Known rows, with every way that one mark hangs from another:
j_661{j_33}: |  .01 |  .16 | -.08 | -.04 |  .32 | -.03 |  .08 |  .02 | -.02 | -.11 | -.03 | -.06 |  .07 | -.05 | -.04 |  .15 | -.16 | -.17 | -.06 |  .00 |  .00 |
j_661{j_540}: | -.05 |  .06 | -.18 | -.02 |  .13 | -.04 | -.18 |  .13 |  .01 |  .18 |  .09 |  .04 | -.03 | -.08 | -.07 |  .15 | -.08 |  .01 |  .07 |  .12 |  .00 |
j_214{j_33 j_661{j_540{j_742}}}: | -.01 |  .20 | -.23 |  .17 |  .19 |  .10 | -.04 |  .00 |  .03 |  .12 |  .20 | -.09 |  .05 |  .00 | -.03 |  .27 | -.03 |  .05 |  .14 |  .49 | -.03 |
j_540{j_432{j_661{j_33}} j_742}: |  .10 |  .23 | -.16 | -.10 |  .33 | -.10 |  .21 |  .04 | -.05 | -.19 |  .07 | -.17 |  .14 | -.02 | -.04 | -.18 | -.17 | -.14 | -.12 |  .13 |  .03 |
j_540{j_661{j_33}}: |  .04 |  .25 | -.14 | -.04 |  .25 | -.05 |  .02 | -.05 | -.02 |  .00 | -.05 | -.10 |  .13 | -.02 | -.03 |  .29 | -.20 | -.07 | -.02 | -.01 |  .01 |
j_661{j_33 j_540{j_432 j_742}}: | -.03 |  .16 | -.25 | -.05 |  .34 | -.06 |  .14 |  .22 |  .02 |  .05 |  .13 | -.09 |  .07 |  .00 | -.13 |  .10 | -.12 | -.20 | -.03 |  .30 |  .00 |
j_214{j_33}: |  .02 |  .14 | -.08 |  .02 |  .18 |  .00 |  .04 |  .01 | -.01 | -.16 | -.02 | -.12 |  .03 | -.05 |  .05 |  .22 |  .02 | -.04 | -.05 |  .08 |  .03 |
j_33{j_540}: | -.03 |  .13 | -.19 | -.01 |  .24 |  .00 | -.04 |  .06 | -.01 |  .22 |  .02 |  .07 | -.05 | -.07 | -.03 |  .24 | -.06 |  .11 |  .04 | -.07 |  .06 |
j_540{j_432{j_33} j_661 j_742}: |  .17 |  .30 | -.21 | -.11 |  .24 | -.12 |  .08 | -.05 | -.08 | -.09 |  .02 |  .03 |  .16 |  .01 | -.01 |  .28 | -.13 | -.10 | -.14 |  .10 |  .07 |
j_214{j_540}: | -.02 |  .11 | -.16 |  .04 |  .15 | -.02 | -.06 |  .03 |  .02 | -.33 |  .06 |  .08 | -.05 | -.07 |  .01 |  .21 | -.01 |  .07 |  .08 | -.03 |  .04 |
j_33{j_540{j_432{j_661} j_742}}: |  .04 |  .22 | -.26 | -.05 |  .30 | -.05 |  .08 |  .08 | -.04 |  .14 |  .09 | -.05 |  .02 | -.02 | -.04 | -.03 | -.09 |  .08 | -.02 |  .04 |  .08 |
j_33{j_540{j_661 j_742}}: |  .02 |  .24 | -.30 |  .04 |  .26 | -.04 |  .05 | -.09 | -.02 |  .56 |  .06 |  .02 |  .01 |  .02 | -.05 |  .29 | -.12 |  .13 |  .00 |  .14 |  .08 |
j_33{j_540{j_432 j_742}}: |  .04 |  .15 | -.27 | -.06 |  .26 | -.07 |  .15 |  .13 | -.01 |  .18 |  .10 |  .03 |  .01 | -.02 | -.04 |  .20 | -.02 |  .05 | -.05 |  .04 |  .09 |
j_33{j_540{j_432 j_661 j_742}}: |  .06 |  .24 | -.33 | -.06 |  .24 | -.07 |  .11 |  .07 | -.02 |  .26 |  .08 | -.02 |  .06 |  .02 | -.04 |  .32 | -.06 |  .09 | -.02 |  .06 |  .11 |
j_661{j_33{j_540{j_432 j_742}}}: |  .00 |  .22 | -.24 | -.04 |  .41 | -.02 |  .22 |  .12 | -.01 |  .05 |  .04 | -.05 |  .06 |  .00 | -.08 |  .17 | -.12 | -.13 | -.07 |  .10 |  .05 |
j_432{j_33 j_661}: |  .06 |  .29 | -.03 | -.04 |  .34 |  .03 | -.24 | -.16 | -.14 | -.25 | -.09 |  .04 |  .05 | -.10 | -.01 | -.18 | -.23 | -.03 | -.02 | -.05 | -.01 |
j_432{j_33}: |  .07 |  .18 | -.04 | -.04 |  .27 | -.02 | -.15 | -.07 | -.09 | -.15 | -.07 |  .16 |  .03 | -.09 |  .00 |  .18 | -.13 | -.08 | -.06 | -.05 |  .01 |
j_214{j_33 j_432 j_661{j_540{j_742}}}: |  .00 |  .13 | -.22 |  .12 |  .13 |  .15 |  .03 |  .17 |  .09 |  .13 |  .18 | -.14 |  .05 | -.03 |  .01 |  .35 |  .09 |  .07 |  .25 |  .49 | -.13 |
j_33{j_540{j_432 j_661}}: |  .03 |  .22 | -.27 | -.10 |  .20 | -.04 | -.01 |  .15 | -.02 |  .01 |  .02 | -.02 |  .06 | -.03 | -.01 |  .35 | -.06 |  .12 |  .03 | -.15 |  .10 |
j_540{j_432}: |  .09 |  .08 | -.12 | -.17 |  .10 | -.12 |  .05 |  .20 | -.01 | -.38 |  .04 | -.02 |  .08 | -.09 |  .03 |  .17 | -.02 | -.05 | -.07 | -.17 |  .06 |

Rows:
|  .01 |  .20 | -.21 | -.09 |  .26 |  .00 | -.04 |  .15 | -.04 | -.12 |  .03 | -.05 |  .02 | -.08 | -.01 |  .02 | -.08 |  .11 |  .04 | -.16 |  .07 | -> j_33{j_540{j_432{j_661}}}
|  .04 |  .25 | -.18 |  .03 |  .39 |  .03 | -.06 | -.10 | -.08 |  .25 | -.01 |  .19 | -.03 | -.04 | -.06 |  .21 | -.13 | -.02 | -.06 |  .11 |  .05 | -> j_432{j_33{j_540{j_742}}}
|  .01 |  .24 | -.25 |  .24 |  .21 |  .12 |  .08 | -.08 |  .04 | -.32 |  .20 | -.04 |  .02 |  .02 |  .03 |  .31 |  .03 |  .11 |  .15 |  .43 |  .00 | -> j_214{j_33 j_540{j_742} j_661}
|  .14 |  .27 | -.14 | -.10 |  .33 | -.08 |  .05 | -.04 | -.11 | -.24 |  .03 | -.01 |  .11 | -.04 | -.03 | -.15 | -.15 | -.10 | -.12 |  .09 |  .03 | -> j_540{j_432{j_33 j_661} j_742}
| -.03 |  .21 | -.21 |  .04 |  .44 |  .00 |  .17 | -.01 | -.01 |  .28 |  .03 | -.02 |  .02 |  .00 | -.09 |  .16 | -.15 | -.10 | -.05 |  .17 |  .03 | -> j_661{j_33{j_540{j_742}}}
| -.01 |  .24 | -.19 | -.02 |  .28 |  .06 |  .03 |  .11 | -.03 | -.25 | -.01 | -.18 |  .03 | -.04 |  .03 |  .11 |  .02 |  .05 |  .01 |  .00 |  .06 | -> j_214{j_33{j_540{j_432{j_661}}}}
| -.02 |  .19 | -.18 |  .02 |  .23 | -.04 | -.14 | -.06 | -.05 |  .27 |  .10 | -.08 |  .00 | -.05 | -.08 | -.25 | -.19 |  .05 |  .06 |  .24 | -.01 | -> j_432{j_661{j_540{j_742}}}
|  .03 |  .16 | -.23 | -.06 |  .23 | -.08 | -.05 |  .14 | -.03 |  .05 |  .12 |  .08 |  .02 | -.03 | -.09 |  .13 | -.07 | -.10 | -.03 |  .26 |  .03 | -> j_661{j_540{j_432{j_33} j_742}}
| -.04 |  .25 | -.18 |  .04 |  .39 |  .01 | -.05 | -.05 | -.05 |  .20 |  .07 | -.15 |  .04 | -.02 | -.13 | -.26 | -.26 | -.08 |  .03 |  .28 | -.04 | -> j_432{j_661{j_33 j_540{j_742}}}
| -.01 |  .19 | -.23 |  .12 |  .28 |  .06 | -.03 |  .03 |  .02 |  .19 |  .19 |  .00 |  .08 |  .00 | -.10 |  .18 | -.19 | -.04 |  .13 |  .39 | -.06 | -> j_214{j_661{j_33 j_540{j_742}}}
|  .08 |  .27 | -.21 |  .02 |  .31 | -.09 |  .17 | -.16 | -.03 |  .32 |  .03 | -.09 |  .13 |  .05 | -.07 |  .23 | -.21 | -.11 | -.09 |  .25 |  .02 | -> j_540{j_661{j_33} j_742}
|  .02 |  .30 | -.15 |  .03 |  .38 |  .03 | -.26 | -.14 | -.12 |  .12 |  .02 |  .05 |  .01 | -.06 | -.10 | -.22 | -.24 | -.03 |  .02 |  .25 | -.02 | -> j_432{j_33 j_661{j_540{j_742}}}
|  .15 |  .22 | -.25 | -.12 |  .13 | -.18 |  .18 |  .02 | -.03 |  .03 |  .08 | -.08 |  .15 |  .02 | -.01 |  .25 | -.08 | -.03 | -.10 |  .09 |  .08 | -> j_540{j_432 j_661 j_742}
| -.02 |  .24 | -.21 |  .05 |  .25 |  .01 | -.02 | -.03 |  .01 | -.32 |  .02 | -.02 |  .04 | -.01 | -.02 |  .32 | -.11 |  .03 |  .08 |  .03 |  .02 | -> j_214{j_540{j_661{j_33}}}
| -.01 |  .29 | -.17 |  .03 |  .45 |  .03 |  .03 | -.08 | -.06 |  .14 |  .01 | -.14 |  .04 | -.03 | -.08 | -.19 | -.25 | -.01 |  .01 |  .12 |  .00 | -> j_432{j_661{j_33{j_540{j_742}}}}
|  .06 |  .20 | -.17 | -.03 |  .27 |  .05 | -.01 |  .03 | -.01 |  .24 | -.03 |  .07 |  .01 | -.06 |  .00 |  .36 | -.03 |  .03 |  .07 |  .08 | -.05 | -> j_214{j_432{j_33{j_540{j_661 j_742}}}}
|  .12 |  .28 | -.24 | -.10 |  .28 | -.13 |  .27 |  .03 | -.02 | -.05 |  .06 | -.14 |  .19 |  .04 | -.04 |  .24 | -.15 | -.16 | -.13 |  .15 |  .06 | -> j_540{j_432 j_661{j_33} j_742}
|  .01 |  .16 | -.21 |  .06 |  .30 |  .14 |  .12 |  .14 |  .07 |  .15 |  .12 | -.04 |  .07 | -.04 | -.01 |  .34 | -.06 |  .05 |  .21 |  .22 | -.12 | -> j_214{j_432 j_661{j_33{j_540{j_742}}}}
|  .02 |  .24 | -.23 |  .00 |  .31 | -.04 |  .12 |  .05 | -.01 | -.47 |  .11 | -.07 |  .05 | -.01 | -.03 | -.06 | -.09 | -.04 |  .01 |  .12 |  .04 | -> j_214{j_540{j_432{j_661{j_33}} j_742}}
|  .13 |  .27 | -.15 | -.16 |  .19 | -.08 | -.08 |  .05 | -.08 | -.41 | -.05 |  .02 |  .16 | -.05 |  .02 |  .33 | -.11 | -.06 | -.06 | -.14 |  .06 | -> j_540{j_432{j_33} j_661}
|  .08 |  .24 | -.18 | -.15 |  .23 | -.09 |  .10 |  .15 | -.02 | -.37 | -.02 | -.15 |  .19 | -.02 | -.01 |  .30 | -.14 | -.12 | -.06 | -.10 |  .04 | -> j_540{j_432 j_661{j_33}}
| -.06 |  .16 | -.22 |  .05 |  .35 | -.03 |  .07 |  .05 |  .01 |  .35 |  .11 | -.05 |  .02 |  .01 | -.15 |  .08 | -.18 | -.18 | -.01 |  .39 | -.02 | -> j_661{j_33 j_540{j_742}}
|  .04 |  .19 | -.23 | -.01 |  .22 | -.07 |  .08 |  .04 | -.02 | -.43 |  .13 | -.03 |  .02 | -.03 | -.01 | -.06 | -.04 |  .05 |  .02 |  .09 |  .05 | -> j_214{j_540{j_432{j_661} j_742}}
| -.03 |  .28 | -.14 |  .00 |  .42 |  .06 | -.04 | -.04 | -.06 | -.03 | -.03 | -.13 |  .04 | -.06 | -.05 | -.16 | -.24 |  .00 |  .03 | -.02 |  .00 | -> j_432{j_661{j_33{j_540}}}
| -.01 |  .22 | -.18 | -.04 |  .28 |  .01 |  .00 |  .14 | -.01 | -.74 |  .05 | -.08 |  .04 | -.06 | -.01 | -.01 | -.07 |  .00 |  .06 | -.06 |  .03 | -> j_214{j_540{j_432{j_661{j_33}}}}
| -.04 |  .18 | -.13 |  .01 |  .28 |  .10 | -.01 |  .12 |  .04 | -.44 |  .02 | -.12 |  .00 | -.09 |  .01 |  .01 | -.04 |  .04 |  .19 |  .04 | -.11 | -> j_214{j_432{j_661{j_33}} j_540}
|  .04 |  .35 | -.16 |  .04 |  .46 |  .06 | -.15 | -.19 | -.14 |  .16 | -.03 |  .07 |  .00 | -.05 | -.06 | -.15 | -.23 |  .04 |  .00 |  .10 |  .02 | -> j_432{j_33{j_540{j_742}} j_661}
| -.02 |  .16 | -.15 |  .03 |  .21 |  .08 |  .03 |  .10 |  .03 |  .08 |  .05 | -.27 |  .01 | -.06 |  .01 |  .00 |  .04 |  .02 |  .12 |  .33 | -.10 | -> j_214{j_33 j_432{j_661{j_540{j_742}}}}
|  .03 |  .30 | -.18 | -.01 |  .34 |  .04 | -.19 | -.09 | -.09 |  .09 | -.07 |  .15 |  .01 | -.05 | -.03 |  .33 | -.15 |  .04 |  .02 | -.04 |  .05 | -> j_432{j_33{j_540{j_661}}}
